Each row was made from one small tree. Brackets hold a mark, then the marks that hang from it, in the order of their numbers. Every link used is in the known rows. Write each row's tree.
In the rows, zero is written as 128.
Known rows
[K18 K722]: [111 154 159 139 159 139  89 118  85 137  94 125 110 104 140 107  89 135
 102 102 179 102 156]
[K434 [K722 K18]]: [133 128 196 128 141 140 104 125  75 129 143 165 127 106 133 138  83 124
 114  96 171  98 130]
[K18 [K722 K434 K521]]: [ 90 155 196 156 156 149 113  99 115 132 103 112 116 115 120 124 133 138
 102  72 119 118 123]
[K305 [K599 [K521 K722]] K971]: [ 68 114  98 131 165 151 126 162  80 131 196 153 101 133 192  79 118 158
  97  79 109 111 162]
[K434 [K722 K18 [K521 K599 [K971 K305]]]]: [145 125 155 107 131 132 141 159  87 139 160 174 131 158 114 157 162 100
 129 124 139  64 108]
[K722 K18 K434]: [120 133 211 149 143 152  81 106 125 126 130 146 126 122 126 129  72 134
 135  94 183 105 137]
[K599 [K521 K305 K971]]: [108 114  67 133 154 118  72 113 115 133 125  99  90 143 161  82  68 133
  97 110 121  83 139]
[K521 K305]: [113 126 123 147 158 126 102 116 120 134  90 119 107 135 170 112  82 159
  86 103 172  72 155]
[K18 [K722 K521]]: [103 152 180 145 146 154 110 101  84 129 103 127 114 105 133 113 126 128
  92  64 147 110 122]
[K434 [K722 K521]]: [114 134 177 144 147 123 113 112  93 124 160 126 116  91 145 127 128 135
  90  67 145 101 122]
[K722 K18 K434 [K521 K305 K599 K971]]: [119 126 146 147 137 125 135 136 127 149 127 139 124 200 122 128 158 105
 121  95  93  63  92]
[K305 [K521 K971] K599]: [ 96 162 152 152 155 153  77 153  95 143 169 131  80 108 169  71  54 124
 109 114 169 116 174]
[K971 K599]: [131 142 135 136 148 142  80 115 126 124 150 131 124  97 153 129  52 132
 138 145 195  75 171]
[K971 [K305 K599] [K521 [K722 K434]]]: [ 89 125 159 126 162 159 153 158 116 133 134 163 127 134 158 166 189 150
  90 127  99 100 170]
[K18 [K722 K434 [K521 K305 [K971 K599]]]]: [ 98 162 101 138 158 137 149 128 133 150  89 116 119 168 119 125 129 113
 129 142  29  88 116]
[K722 K18]: [132 128 197 139 134 157  79 106  93 122 129 161 123 109 140 118  65 125
 126  85 215  96 137]
[K722 K18 [K521 K971]]: [124 135 189 141 120 146  80 110  83 127 150 151 119 114 125  87 110  89
 143  54 165 109  98]
[K971 K305 [K521 [K722 K434]] K599]: [120 142 145 112 148 150 151 123 143 113 140 145 139 118 139 182 149 139
 135 183  84  78 154]
[K722 K18 K521]: [126 126 218 146 120 173 100  90  90 114 138 163 128 110 134 123 102 116
 118  46 182 104 105]
[K971 [K521 K305 [K722 K18 K434]] K599]: [124 130 160 120 135 161 181 117 114 124 118 176 147 163 133 176 147 114
 120 147  27  76 102]
[K599 K521]: [114 114 133 137 147 148  54  91 112 112 155 108 102  95 156 108  46 146
  94  91 186  97 154]
[K599 [K521 [K722 K18 K434] [K971 K305]]]: [116 120 124 110 148 138 116 125 108 124 158 145 114 152 125 122 105 125
 152 150  85 116 127]

Which tree is each row?
[ 91 109 184 157 147 190 161 133 120 144 101 182 130 181 144 159 134 143
  82  61 100 100 118] : [K722 K18 K434 [K521 [K305 K599]]]
[106 154 134 128 158 128 130 150 129 148 110 119 117 166 109 139 176 122
 125 137 114  77 136] : [K18 [K722 K434 [K521 K599 [K971 K305]]]]
[116 140 187 145 150 125 125 120  97 130 155 149 127 132 135 116 118 128
 138 107 126 112 132] : [K521 [K722 K18 K434]]
[108 143 163 123 129 169  90 119 129 106 151 152 129  90 160 121 101 130
 138 104 152  71 136] : [K305 [K971 K521 K599]]
[ 91 117  87 142 172 114 138 108 123 129 136  98 102 161 164 119 110 166
  82 122  56  94 138] : [K599 [K521 K305 [K722 K434]]]
[130 157 195 126 147 160 174 138 119 124 158 161 112 169 137 165 103 151
 125 177 124  80 144] : [K971 [K305 [K521 K599 [K722 K18 K434]]]]
[124 164 207 146 145 140 152 132  99 129 188 145 109 154 138 130 100 129
 122 142 113  89 129] : [K305 [K521 K599 [K722 K18 K434]]]
[127 146 138 135 150  85 119 161  90 152 189 140 123 169 124  98 160  90
 156 137 111  81 129] : [K521 K599 [K722 K18 K434] K971]
[ 95 108 141 139 150 172 125 141 103 138  93 161 120 139 176 145 143 140
  49  79 135  75 150] : [K971 [K521 [K305 K599]]]
[126 126 216 135 128 154 127 110  74 121 153 167 130 108 126 144 119 116
 105  58 142 106  97] : [K434 [K722 K18 K521]]
[123 168 153 144 153 114 135 136  85 129 193 115  91 127 170 101 102 139
  96 141 148  76 157] : [K305 [K521 K599 K722]]
[ 90 125  56 137 172  85 118 127 118 140 149  88  93 163 157  82 120 137
 107 132  35 100 131] : [K599 [K521 K305 [K722 K434] K971]]
[103 137 201 126 132 138 149 150  98 125 175 173 138 156 138 128 200 119
 130  87  89  72 101] : [K305 [K971 [K521 K599 [K722 K18 K434]]]]
[125 171 144 145 146 114  71 139 107 136 182 102  83 118 154  76  68 116
 122 138 185  72 155] : [K305 [K521 K599 K971]]
[129 119  78 100 153 155 135 117 118 110 168 140 119 125 159 156  74 151
 128 191 116  80 168] : [K971 K305 [K599 [K521 K722]]]
[ 70 125 140 145 166 154 192 181 101 154 122 193 124 202 175 114 153 162
 112  91  59  99 139] : [K521 [K305 K599 K971] [K722 K18 K434]]
[125 187 116 131 149 116 115 134  96 128 201 116  90 103 160  72  59 106
 157 182  97 102 154] : [K305 [K521 K722 [K971 K599]]]
[131 142 117 118 137 148 103 122 138 121 145 137 122 117 137 129 100 117
 158 151 153  78 147] : [K722 [K521 [K971 K305 K599]]]
[111 130 152 144 157 124 163 125 107 139 109 152 124 174 147 130 127 143
 112 115  80  93 123] : [K521 K305 [K722 K18 K434]]
[104 121  44 126 161  91 114 129  86 137 149 104  91 153 170  70 111 127
  98 122  66  94 132] : [K599 [K521 K305 K722 K971]]
[ 71 112 152 134 156 175 144 156  94 131 189 183 119 163 160 109 116 149
 121  80  76 126 135] : [K305 [K599 [K521 [K722 K18 K434]]] K971]
[ 99 153 151 131 164 173 162 157  93 130 153 162  91 128 185 128  92 169
  88 151 143 108 191] : [K971 [K305 [K521 K722] K599]]
[ 96 153 105 146 163 107 146 148 118 163  93 105 111 195 122 116 181 116
  96 111  59  69 113] : [K18 [K722 K434 [K521 K305 K599 K971]]]
[145 135 115 106 142 108 137 171  78 145 159 169 124 170 137 119 157 102
 152 163 151  63 144] : [K521 K599 [K722 K18] [K971 K305]]
[103 121 145 115 153 164 151 160  84 129 134 177 125 122 171 155 182 141
  80 117 130  92 169] : [K971 [K305 K599] [K521 K722]]
[ 92 121  88 145 174 123 165 168  81 157 126 155 109 164 192 113 148 152
  70 112 106  86 172] : [K521 [K305 K599] K722]
[100 183 146 133 149 149 146 132 108 113 194 139  96 107 182  83  57 153
 147 152 106  97 152] : [K305 [K521 K722] [K971 K599]]
[129 155 134 128 146 113 121 143 104 140 183 151 131 142 122 107 108  87
 191 168  81 102 132] : [K521 [K722 K18 K434] [K971 K599]]
